In the rows, zero is written as 128.
Known rows, with every step that occurs
n t a b m: [ 96 154 131 137 211 121 130 121 141 104 150 127  77 162  51 125 104 159
 134 117 128 162 156 157 131 120 140  92  56]
b m z p q: [136 149 135 174  81 108 159 113 149 109 101 103 145 118 214 161  95 142
 175 130 152  98 179 157 122 104  96 165 158]
z m b n t: [114 148 134 104 131 100 100 137 122  81 133 133 136 130  73  72 101 118
 124 181 111 184 107 156 151 106 142  94 100]
b a: [ 92  83 119 101 135 160 119 121 125 139 175 129 147  95 143 117 165 174
 156 116 102 115 168 116 104  94  98 138 154]
p z m: [131  56 135 101 103 108 132 154 120 111 153 124 110  81 149 116 146 170
 152  95 132 122 108 104 173  75 120 148 170]
n t a g: [148 151 108  93 187 164 172 134 114 150  86 108  80 125 120 151 137 172
 147 108 115 122  78  60 117 136 144 129  89]
a g: [121 126  89 108 117 171 160 144 110 156 112 131 143 106 145 143 165 165
 149 120 127 102  82 103  86 123 139 134 146]
g m q p: [161 136 116 173  81 118  91  80 111 150 108 158 139 137 143 125 152  64
  80 117 147 106 153 134 159 147 108 122 144]
a g m q: [157 162 106 164 110 130 117  99 125 187 102 185 139 139 130 136 147  83
 102 172 134  99  88 130  98 172 117 118 118]
q p z: [108  64 126 111  67 130 123 127  98  94 144 102 116  84 170 165 152 155
 130  43 151 112 152 101 163  90 135 163 194]
g m b a t: [101 115 141 123 103  70 101 105 188 123 205 187 162 173 101 133 132  58
  76 166 139 140 100 188  93 131 138 112 103]
p q: [101 133 117 100 104 148 172 112 104 152 112 121 131  82 178 141 133 194
 144  95 139  73 118  87 127  79 115 168 141]
p z m b: [110  78 151 113  89  64 123 158 125  84 175 143 125 105 113 108 115 133
 138 130 122 130  95 130 150  87 147 134 137]
a t: [138 103  96  86  93 138 161 143 133 133 160 144 146 123 140 146 169 168
 137 101 151 117  76 122 138 110 160 133 154]
g m z: [164  95 115 147 109 121 101  90 147 101 136 121 167 100 153 117 135  63
 129 130 127 126 141 177 123 171 134 153 151]
q p z m b: [108  87 142 132  56  61 116 150 122  80 156 126 119 123 119 124 113 107
 118  94 142 126 111 126 166  84 144 126 153]
x n t a b m: [104 172 149 148 225 155 105 156 155 131 137 106 110 163  64  87  81 164
 135 128 139 184 148 134 116 152 144  99  62]
b a g m: [106 117 117 127 143 146 112 102 157 170 137 156 145 133 145 138 161  97
 100 151 121 118 120 146  62 132  91 127 129]
t a b: [111 124 137 113 181 137 169 167 128 130 139 123 109 148  76 132 130 139
 138  90 116 116 140 112 132 137 153 116 113]
g m: [149  93 117 113 127 144 114  99 121 130 134 135 151 101 165 104 164 100
  91 117 132 127 138 150 135 119 120 144 137]
x n t a: [161 135 143  91 203 191 126 155 118 146 100  73 118 104 138  85 119 179
 145 100 117 154 123  51 149 145 141 146 102]
g m q p z: [143 100 144 171  59  89  80  85 113 123 131 156 111 116 150 160 131  73
  83  96 160 111 153 125 173 141 110 145 167]
t n: [140  78 122 104 148 186 127 152  80 147 138  72 138 112 168  96 137 187
 120 133 102 110 149 114 138 133 139 149 158]
m z p: [180  94 121 127  87 142 163 144 127 100 101  85 164  94 209 151 149 110
 182 107 116 120 146 138 139 134 126 164 188]
z m: [150  94 105 103 124 138 143 150 116 141 133 126 142 103 142  83 165 160
 149 116 120 119 113 112 160  86 117 123 146]
b n t a g m: [150 179 143 115 201 149 118 115 142 133  70 126  97 157 100 130 113  84
  83 155 127 165 128 124 122 173 128 112  92]
b n t: [113 128 120  84 138 171 108 114  98  95 122 109 131  90 120 113 135 168
 135 131 119 171 147 130 147 112 131 130 139]
n t: [135 106  98  78 132 164 135  99  94 115 126 108 114  73 151 123 160 179
 144  95 119 142  99 105 144  92 134 145 122]
z p: [164  95 124  91 100 168 174 150 100 129  98  94 149  98 221 137 179 146
 144  97 122 121 146 111 151  80 114 156 178]
t a g m: [164 142 131 129 183 144 149 131 142 162  89 136 115 153 134 133 145  90
  90 125 127 106 114 107 107 161 132 128 106]
x n t a g: [154 173 128 104 203 201 149 166 129 177  72  85 114 126 131 113 114 175
 146 116 124 143  69  40 103 165 148 136  91]
b n t a g: [128 175 132  99 193 168 143 149 119 130  79 110  94 140  91 142 112 158
 136 138 114 150 123  86 120 156 141 114 109]

Rows
[123  99 132 154  51 110 108 118  91 121 138 140 110 100 141 171 135 146
 139  81 146  95 149  88 171 126 123 149 183]
m q p z
[ 69 133 130 114 134 150 125 159 121 104 148 134 157 133  68 123 127 131
 130 133 127 153 159 176 115 133 145 108 154]
a b n
[136 142 147  86 194 165 125 136 109  99 107  99 103 118  95 116 116 161
 137 122 108 161 176  93 167 136 134 124 117]
b n t a
[160 110 125 171  98 125 129 133 145  83 129  98 166 120 190 134 130 123
 180 141 129 138 197 187 127 126 116 143 170]
b m z p
[121 148 118 138 112 107 124 116 139 132 126 163 159 146 123 122 134  57
  78 171 129 124  71 171  65 148 154 119  97]
a g m b
[113  81 129  99 140 153 124 154 141 166 189 104 133 158 135 132 137 186
 120 148 118 114 125 122 117 137 130 128 157]
b a t n
[137 133 132  92  86 151 207 131 104 154  71 100 128  94 243 163 144 166
 142  89 144  81 131  82 145  56  95 177 164]
z p q
[111 189 137 177 192  98 114 112 134 128 147 167  72 179  24 130  87 149
 143 152 123 144 157 140 141 154 129  77  48]
n t a b m q
[ 98 170 138 185  92  86 173 126 165 110 111 117 135 152 159 178  75 114
 171 129 158 109 159 195 100 119 110 140 138]
a b m z p q
[157 119 133 155 107 123 134 115 186 146  99 118 158 143 199 172 141  37
 135 157 120 123 132 168  69 165  83 144 164]
b a g m z p
[164 137 104 163  79 109 121 131 106 162 107 146 129 136 123 102 149 127
 139 114 135  96 125  92 183 113 102 101 152]
z m q p
[ 64 136 119 127 120 122 127 137 141 141 167 157 154 139  99 138 131 132
 142 168 100 112  99 131  36 125 132 116 112]
m b a g
[164 127 124 154 112 125  97  89 113 156 130 174 145 118 138 108 148  88
  98 154 128 111 142 137 143 151 110 130 129]
g m q
[122 157 145 104 211 174 142 167 135 150 109  86 109 136  82 103  98 154
 137  96 128 165  99  91 129 158 155 122  80]
x n t a b
[102 113 138 198  63  93  74 106 108 103 166 156 110 125 123 155 117 159
 137 112 157 116 200 136 159 115 113 126 163]
b m q p z
[ 67 135 138 209  73  71  89 119 127 103 178 172 101 158  67 172  99 131
 129 108 168 124 177 175 139 127 127 103 141]
a b m q p z
[174 139 143 144  77 103 168  89 153 130  64 104 147 109 242 166 111  56
 123 116 151  94 136 146 136 130  93 184 160]
g m z p q
[ 91 103 144 114 125 109 117 158 146 139 210 121 146 180  99 125 104 148
 107 182 109 122 111 146  95 149 156 117 124]
m b a t n
[141 136 103 158  73 139 119 114  88 146 118 141 140 117 133 137 152 138
 137  99 134  92 149  94 158 130 120 125 160]
m q p
[136 165 165 108 182  93 117 158 133  88 119 126 108 157  46  71  80 115
 124 169  99 174 137 115 172 132 144  90  76]
z m b n t a
[101 172 141 144 119 114  98 130 144 109 118 165 176 162  92 114 107  41
  70 204 128 155 119 193  70 171 152 109 114]
a g m b n
[107 184 130 125 134 115  90  97 138 101 106 153 140 150  89 120 100  51
  68 199 129 182  85 185  82 162 151 105  83]
a g m b n t
[166 127 111 145 110 115 126 142 110 166 129 165 136 117 114  87 150 152
 158 153 114 101 110 100 168 118 105 108 137]
z m q
[155 136 131 128  69 126 194 123 130 126  75  87 142  89 232 175 115 131
 180 100 139  81 131 109 135 110 108 186 178]
m z p q
[ 93 103 135 121 126  90 108 147 150 127 186 153 154 133  93  78 131 126
 145 165  92 130 128 141 109  88 109 103 113]
z m b a
[116 138 126  90 197 134 164 133 123 121 123 113  75 135  70 139 121 145
 137  87 118 143 108 107 144 130 151 113  79]
n t a b
[154 120 126  81 187 157 152 120 104 120 114  96  85 102 127 122 138 177
 144  87 107 132 128  71 165 115 138 138  98]
n t a
[122 142 117 183 115 128  91 110 110 133 166 175 146 127 110 104 134 173
 153 169 125 115 183 146 129 128 113 108 123]
b m q
[123 130 127 182 107 104 142 144 162  83 140 114 154 155 133 152 111  95
 174 137 139 149 172 225 106 139 129 119 148]
a b m z p
[113 103 154 128 134  89  89 124 170 144 199 138 149 199 110 113 102  76
  49 198 121 137 112 186  98 164 142 115 104]
g m b a t n
[123 151 108 203  83 122  84 104 108 132 145 157 141 145 115 123 138 149
 135 131 146 110 199 142 146 124 109 100 143]
b m q p
[ 67 101 149 130 104  66 119 162 161 127 178 163 118 135  95 139 108 131
 147 162 112 121  76 125  76 101 117 114 128]
p z m b a g
[175 170 140 119 209 178 122 134 151 182  62  99 116 141 141 103 113 104
  90 133 138 157  74  82 105 184 135 132  77]
x n t a g m
[ 76 149 119  95 150 150 120 125 115  93 133 123 122 121  65 132 118 135
 127 127 129 183 125 169 129 126 144 106 120]
a b n t
[132  66 125 118  74 102 126 147 115 110 134 108 105 100 157 133 148 145
 132  58 151 117 123 103 187  73 117 138 184]
q p z m
[146 175 138 123 179 100 136 102 145 126  97 143  96 164  92 132 104  61
  72 155 117 145  67 126  98 166 158 113  39]
n t a g m b
[171 155 121 109 194 142 145 100 137 154  75 124  83 143 130 140 133  97
  88 121 127 135  80 100 119 157 130 126  73]
n t a g m
